Each row was made from one path, in order. Every step used is in the known rows, and no mark comes twice. Write each row's path.
(in the rows, 128 means zero)
Known rows:
G > N > M > D: [121 126 113 153 139 123 131 124 116 111 127 125 122 139 126 139 138  99
 138 126 119 128 130 130 110 123 105 127 114 131 124 125  87 139 131  96
 120]
B > M > S: [110 143 131 131 139 133 129 108 127 141 133 114 121 116 135 131 131 151
 185 120 121 145 134 124 147 124 174 134 119 149 132 116 140 137 136 129
 124]
L > F > M > N: [112 108 130 137 125 126 142 137 132 157 124 129 127 128 151 134 131 126
 119  97 128 130 136 127 146 128 143 125 149 150 132 110 131 118 131 135
 121]
N > G > Z > L: [112 131 146 109 130 133 139 152 124 138 124 137 124 114 120 121 134 127
 117 105 133 129 107 134 132 149 172 132 120 165 132 137 125 118 107 126
 134]
N > G: [111 142 146 129 126 130 134 129 124 137 125 130 127 119 124 125 123 114
 125 120 133 136  97 129 121 132 131 126 124 137 129 134 113 111 125 129
 128]
L > F: [134 121 120 121 127 122 131 133 137 148 126 127 125 131 136 120 125 125
 131 110 128 120 138 133 137 127 133 120 156 147 132 124 128 127 131 131
 121]
M > F: [127 135 116 122 128 121 121 102 144 143 134 127 126 133 130 138 126 130
 139 136 130 139 137 133 136 106 118 124 129 147 132 130 136 128 129 135
 124]
L > F > M: [125 106 123 126 129 127 138 145 127 136 121 128 125 119 152 114 123 128
 110 110 128 123 133 128 130 146 139 116 154 144 128 116 131 127 127 122
 117]
Q > M: [138 119 136 132 136 130 136  90 126 125 120 129 119 124 137 140 123 123
 127 131 127 125 123 123 128 137 136 127 129 123 130 120 129 152 135 125
 116]
B > M > Q: [125 141 127 120 135 135 135 121 145 161 135 125 125 102 131 133 132 142
 165 145 125 122 126 127 134 128 107 123 126 163 126 121 122 128 140 119
 136]
Z > M > N > G: [100 147 151 138 132 133 138 117 135 153 129 129 122 125 128 159 115 117
 141 108 136 144 101 125 145 124 170 135 116 162 145 115 122  90 104 133
 125]
B > M > D: [117 141 121 128 136 133 127 125 124 118 131 118 120 120 136 132 137 121
 163 132 115 125 133 129 149 126 104 127 126 144 125 130 109 130 131 115
 123]
F > M: [118 113 130 130 131 133 135 140 118 117 123 128 128 119 143 122 125 131
 104 128 129 129 122 123 121 147 135 125 128 128 125 118 134 126 125 120
 123]
N > G > Z: [107 136 144 119 127 130 136 147 120 140 128 144 130 111 123 123 122 121
 125 128 129 134 104 132 119 145 159 129 126 157 133 133 123 143 116 129
 128]
B > M: [124 138 131 126 130 137 127 123 133 125 131 125 125 111 125 131 131 133
 165 133 129 127 127 129 143 132 141 127 125 145 131 112 133 134 128 121
 126]
D > M: [128 148 122 138 129 129 123 113 131 122 126 128 126 108 133 138 120 123
 117 134 125 128 127 124 135 149 115 131 124 120 129 117 131 166 128 124
 122]
N > M > Z: [127 124 134 127 142 131 139 109 118 105 125 131 136 115 116 117 124 130
 149 144 139 115 124 130 120 147 156 124 130 152 125 129 119 154 113 122
 124]
G > N > M > F: [128 128 110 147 132 120 125  98 140 133 133 129 125 136 119 144 131 114
 152 135 136 142 134 135 112 107 122 123 114 153 134 110 120 142 131 108
 117]
D > M > F > L: [132 146 111 126 133 125 111  85 151 137 127 123 124 109 136 156 127 128
 179 157 131 142 132 125 138 135  97 114 137 139 115 127 135 158 125 126
 129]
M > B: [126 127 121 121 126 123 126 108 118 118 129 128 127 141 138 111 127 141
 140 118 135 133 135 123 133 138  98 133 126 148 126 114 138 123 126 127
 131]
M > N > G > Z: [ 96 140 149 130 124 129 138 138 126 159 131 145 132 120 125 140 131 121
 133 115 129 142 109 132 134 128 160 138 119 163 139 127 122 133 118 141
 131]
Q > M > Z > L: [135 113 131 112 143 133 146  87 126 123 120 123 120 112 131 129 131 149
 120 120 143 108 131 127 143 147 176 128 127 156 131 136 134 138 107 123
 124]
F > L: [131 118 132 123 133 131 121 125 133 130 121 123 131 123 127 136 134 129
 180 144 131 129 125 125 124 136 125 116 140 130 111 138 122 117 122 125
 136]
L > F > M > Z: [116 105 116 115 133 127 143 134 124 134 125 130 132 105 151 106 120 149
 110 120 139 107 141 130 132 150 167 113 161 166 130 131 138 138 110 124
 120]
G > Z: [124 122 126 116 130 128 129 146 125 129 131 143 132 121 128 126 129 136
 127 136 123 124 136 131 125 139 159 130 130 146 131 132 138 159 120 128
 126]
B > M > Z: [116 138 123 117 133 137 131 112 129 123 134 126 131  99 124 118 129 155
 169 146 141 113 131 132 145 137 167 126 132 163 134 128 140 144 110 124
 127]
D > M > N > G > Z > B: [ 97 157 139 134 122 125 134 130 125 163 126 141 126 101 135 151 121 118
 132 125 133 145 112 133 140 157 111 142 110 215 134 119 128 219 108 136
 125]
G > Z > B > M > N: [107 132 128 116 126 130 133 139 132 158 132 135 127 118 131 150 139 142
 182 131 132 136 141 137 156 135 139 142 116 225 136 113 144 200 112 133
 128]
D > M > N > G > Z > L: [100 154 144 130 128 131 137 129 134 151 126 138 123 101 126 149 138 122
 113  99 131 140 111 130 155 154 162 143 109 162 141 123 125 148 108 133
 133]
Z > B > M: [121 133 126 118 129 132 128 128 128 134 127 120 122 117 132 131 130 136
 174 136 135 131 131 134 144 140 109 131 118 201 126 118 137 179 121 120
 126]
Q > M > N: [126 122 143 142 133 128 141  83 132 146 122 130 121 132 136 160 130 121
 132 117 127 136 126 123 144 120 141 136 124 130 135 114 126 140 137 136
 120]
Q > M > B: [137 120 131 125 134 125 134  71 116 118 120 128 120 138 148 124 120 134
 136 121 133 132 131 117 135 146 108 132 126 144 129 106 137 147 133 122
 118]
F > M > N > G: [ 89 131 153 144 127 132 144 131 120 148 121 132 128 118 141 135 127 115
 112 109 134 146  96 124 129 135 141 131 117 144 133 115 118  99 124 133
 128]
Q > M > Z > L > F: [141 106 124 108 141 127 148  91 136 141 118 122 118 116 141 122 129 147
 123  99 142 100 144 132 151 145 182 120 157 171 135 135 133 138 109 126
 120]

Write each row's path:
[121 121 116 140 136 127 135 112 122 115 131 132 134 115 115 126 129 134
 141 138 145 114 132 133 106 132 163 127 118 154 132 126 118 152 112 105
 123]
G > N > M > Z
[129 115 115 102 133 125 140 127 138 143 127 121 126 119 131 111 134 152
 129  98 144 103 147 137 152 135 173 121 156 176 131 144 133 114 104 130
 131]
M > Z > L > F
[103 142 136 118 141 131 138 145 118 126 130 134 119 117 136 138 114 113
 127 126 118 129 109 127 134 145 159 128 127 170 137 141 108 123  94 115
 118]
N > G > Z > M > D
[127 148 117 131 127 123 121  92 120 113 126 128 124 121 143 119 120 136
 127 126 133 133 134 120 140 159  82 135 121 140 127 103 141 164 126 122
 125]
D > M > B
[128 136 115 120 136 126 121 100 148 138 134 123 119 133 133 156 113 132
 146 135 134 136 135 127 145 114 149 122 128 163 141 119 146 114 105 126
 118]
Z > M > F
[106 130 159 134 133 130 148 101 125 157 122 146 125 114 133 154 125 114
 130 118 128 142 105 127 134 136 173 137 121 157 140 119 121 156 125 138
 119]
Q > M > N > G > Z
[111 138 144 117 134 135 136 146 126 134 128 141 123 110 127 140 108 126
 131 128 132 132 104 128 128 152 191 130 126 174 144 125 134 128  92 122
 120]
N > G > Z > M
[ 95 124 147 139 123 127 148 137 128 166 121 132 126 119 148 124 125 113
 115  89 133 141 106 129 138 134 148 124 145 161 135 115 116 100 125 135
 123]
L > F > M > N > G
[136 126 122 127 135 123 131  65 141 141 125 127 118 129 140 149 121 124
 137 139 128 138 133 127 137 115 124 124 130 145 134 120 136 150 136 130
 112]
Q > M > F
[121 127 125 105 127 133 130 146 125 138 131 133 125 110 131 132 132 143
 176 145 132 127 138 137 142 151 139 134 122 223 130 119 146 212 110 120
 123]
G > Z > B > M
[125 110 116 123 133 125 147 143 139 171 125 129 125 106 157 118 123 136
 107 120 124 115 135 125 119 140 103 111 155 162 123 124 120 121 137 120
 129]
L > F > M > Q
[129 152 118 133 132 127 132 112 143 156 131 129 125  96 136 139 121 133
 116 143 121 122 129 122 125 145  77 125 126 137 122 124 119 163 139 122
 133]
D > M > Q
[126 122 118 147 131 122 129 101 115 109 128 130 126 144 126 117 129 123
 153 120 141 134 131 125 109 140 108 133 110 150 131  98 123 137 128 102
 124]
G > N > M > B
[100 167 146 150 124 129 132 105 131 150 125 132 125 107 130 148 123 109
 123 113 132 147 100 125 142 138 114 137 114 136 135 113 115 142 128 136
 128]
D > M > N > G
[116 155 121 140 137 125 126 100 126 137 129 120 122 110 143 138 120 140
 135 121 117 148 133 119 138 141 141 135 116 125 128 119 136 169 135 131
 123]
D > M > S
[ 95 136 146 121 121 123 140 144 122 168 128 141 128 121 130 141 129 123
 143 117 135 147 113 136 134 135 128 140 114 223 134 132 124 179 107 139
 131]
M > N > G > Z > B
[121 131 124 105 139 139 134 117 133 121 131 118 125 103 120 121 142 161
 160 123 145 108 135 134 158 141 180 129 124 172 133 132 139 121 102 120
 134]
B > M > Z > L
[117 124 139 103 128 127 142 158 133 158 122 136 122 114 129 116 132 126
 123  89 133 125 117 139 141 149 179 125 147 184 135 135 124 120 110 129
 127]
N > G > Z > L > F
[112 139 137 137 127 135 130 112 138 145 132 125 127 122 126 148 141 133
 173 121 129 136 130 129 159 117 141 135 120 148 138 107 131 124 131 135
 129]
B > M > N
[129 129 119 118 134 128 126 106 123 114 129 125 121 141 141 132 113 143
 145 119 138 127 133 118 143 147 132 132 125 163 134 107 148 109 101 120
 123]
Z > M > B
[100 147 151 141 125 128 137 120 130 157 128 131 128 128 125 140 131 113
 135 107 133 147 102 129 136 116 135 135 117 143 135 125 110 101 127 141
 132]
M > N > G
[103 150 130 103 127 127 129 121 135 160 133 133 120 104 131 136 124 132
 184 145 139 148 117 143 143 134 127 127 118 252 136 123 140 194 108 126
 121]
N > G > Z > B > M > F
[131 119 131 125 138 130 141  81 123 125 123 130 127 107 134 131 118 143
 126 141 138 112 129 126 130 141 163 125 135 142 131 133 134 163 117 127
 117]
Q > M > Z
[ 95 146 133 111 131 131 136 151 112 140 128 130 118 105 137 125 130 117
 168 135 123 134 114 137 139 149 105 132 121 230 125 138 107 191 107 114
 123]
N > G > Z > B > M > D
[ 89 120 151 124 130 137 149 153 120 148 121 138 125 112 137 133 142 127
 104  95 134 142 106 128 141 151 181 136 112 171 135 122 128 103 104 130
 134]
F > M > N > G > Z > L
[136 122 133 128 144 128 121  93 142 124 121 122 128 131 121 144 132 114
 214 157 133 143 122 128 122 130 120 110 139 153 109 125 118 130 126 121
 128]
N > M > F > L
[130 126 119 148 137 126 139 122 138 154 132 131 127 119 121 136 131 121
 141 140 128 124 128 127  94 124  99 125 113 152 126 121 102 137 140 100
 132]
G > N > M > Q
[120 125 117 109 129 124 134 125 121 134 129 125 131 115 131 118 124 153
 138 141 146 114 139 135 130 139 119 129 129 206 123 147 137 185 100 129
 130]
M > Z > B
[125 126 136 137 143 128 139  76 122 142 121 120 117 124 146 140 122 138
 142 116 119 145 130 118 131 128 163 132 122 133 130 124 134 154 142 133
 115]
Q > M > S
[132 125 121 119 131 126 117  99 149 142 128 122 127 131 132 143 134 133
 195 149 133 144 134 130 131 115 111 113 141 150 113 141 130 116 123 129
 134]
M > F > L
[ 99 136 151 121 126 131 141 144 130 158 127 138 126 122 121 141 144 126
 125  93 134 140 110 133 147 134 176 140 113 168 140 131 121 108 109 139
 138]
M > N > G > Z > L
[125 129 116 107 133 129 115 101 148 151 128 113 121 118 134 149 135 141
 242 159 141 145 136 135 147 126  99 117 132 224 113 129 139 171 116 121
 131]
Z > B > M > F > L
[129 122 125 152 132 127 130 123 126 120 127 130 127 132 117 134 130 112
 140 129 134 131 126 130 104 128 142 129 111 134 133 110 114 142 129 102
 121]
G > N > M
[108 109 140 107 130 132 150 169 124 146 118 137 121 104 145 109 131 126
 100  90 134 122 112 133 133 166 190 121 147 182 134 126 128 118 107 119
 125]
N > G > Z > L > F > M
[129 120 118 105 142 130 119 114 152 139 131 132 124 121 134 163 121 143
 197 156 133 135 140 128 137 133 174 115 143 184 128 132 150 135  91 123
 125]
G > Z > M > F > L
[132 123 129 135 140 126 138  94 117 119 120 123 116 129 146 144 127 109
 123 129 113 127 128 122 135 129 104 126 132 127 123 135 104 146 136 117
 115]
Q > M > D
[131 125 119 116 141 129 116  98 154 139 129 118 121 128 134 164 119 136
 198 149 136 139 131 124 141 122 146 114 142 164 125 129 139 102 101 121
 127]
Z > M > F > L
[120 145 111 121 129 123 129 111 123 127 127 126 128  96 137 129 118 148
 129 145 143 117 137 131 137 161 107 131 125 197 124 135 141 223 101 124
 125]
D > M > Z > B
[115 127 129 122 133 131 134 136 137 146 135 141 127 129 131 161 124 137
 141 123 127 130 138 125 150 132 195 139 124 171 147 114 145 135  97 134
 123]
G > Z > M > N
[126 133 123 116 136 133 114  95 153 140 130 118 124 115 128 149 138 138
 230 157 134 143 131 131 147 119 129 111 139 163 117 123 137 125 126 122
 130]
B > M > F > L
[115 108 124 112 139 137 143 135 119 112 122 123 128 107 139 110 135 157
 103 117 146 111 130 128 136 156 182 125 127 158 125 137 140 112  96 118
 132]
F > M > Z > L
[128 101 124 117 133 130 142 149 131 134 117 120 120 124 146 115 136 134
 104  88 133 118 136 129 143 150 154 120 147 155 127 119 132 102 118 119
 125]
Z > L > F > M
[135 111 127 112 144 129 145 118 131 126 121 122 127 119 120 111 133 134
 147 103 143 104 138 136 142 150 178 119 152 178 126 127 120 128 105 122
 125]
N > M > Z > L > F
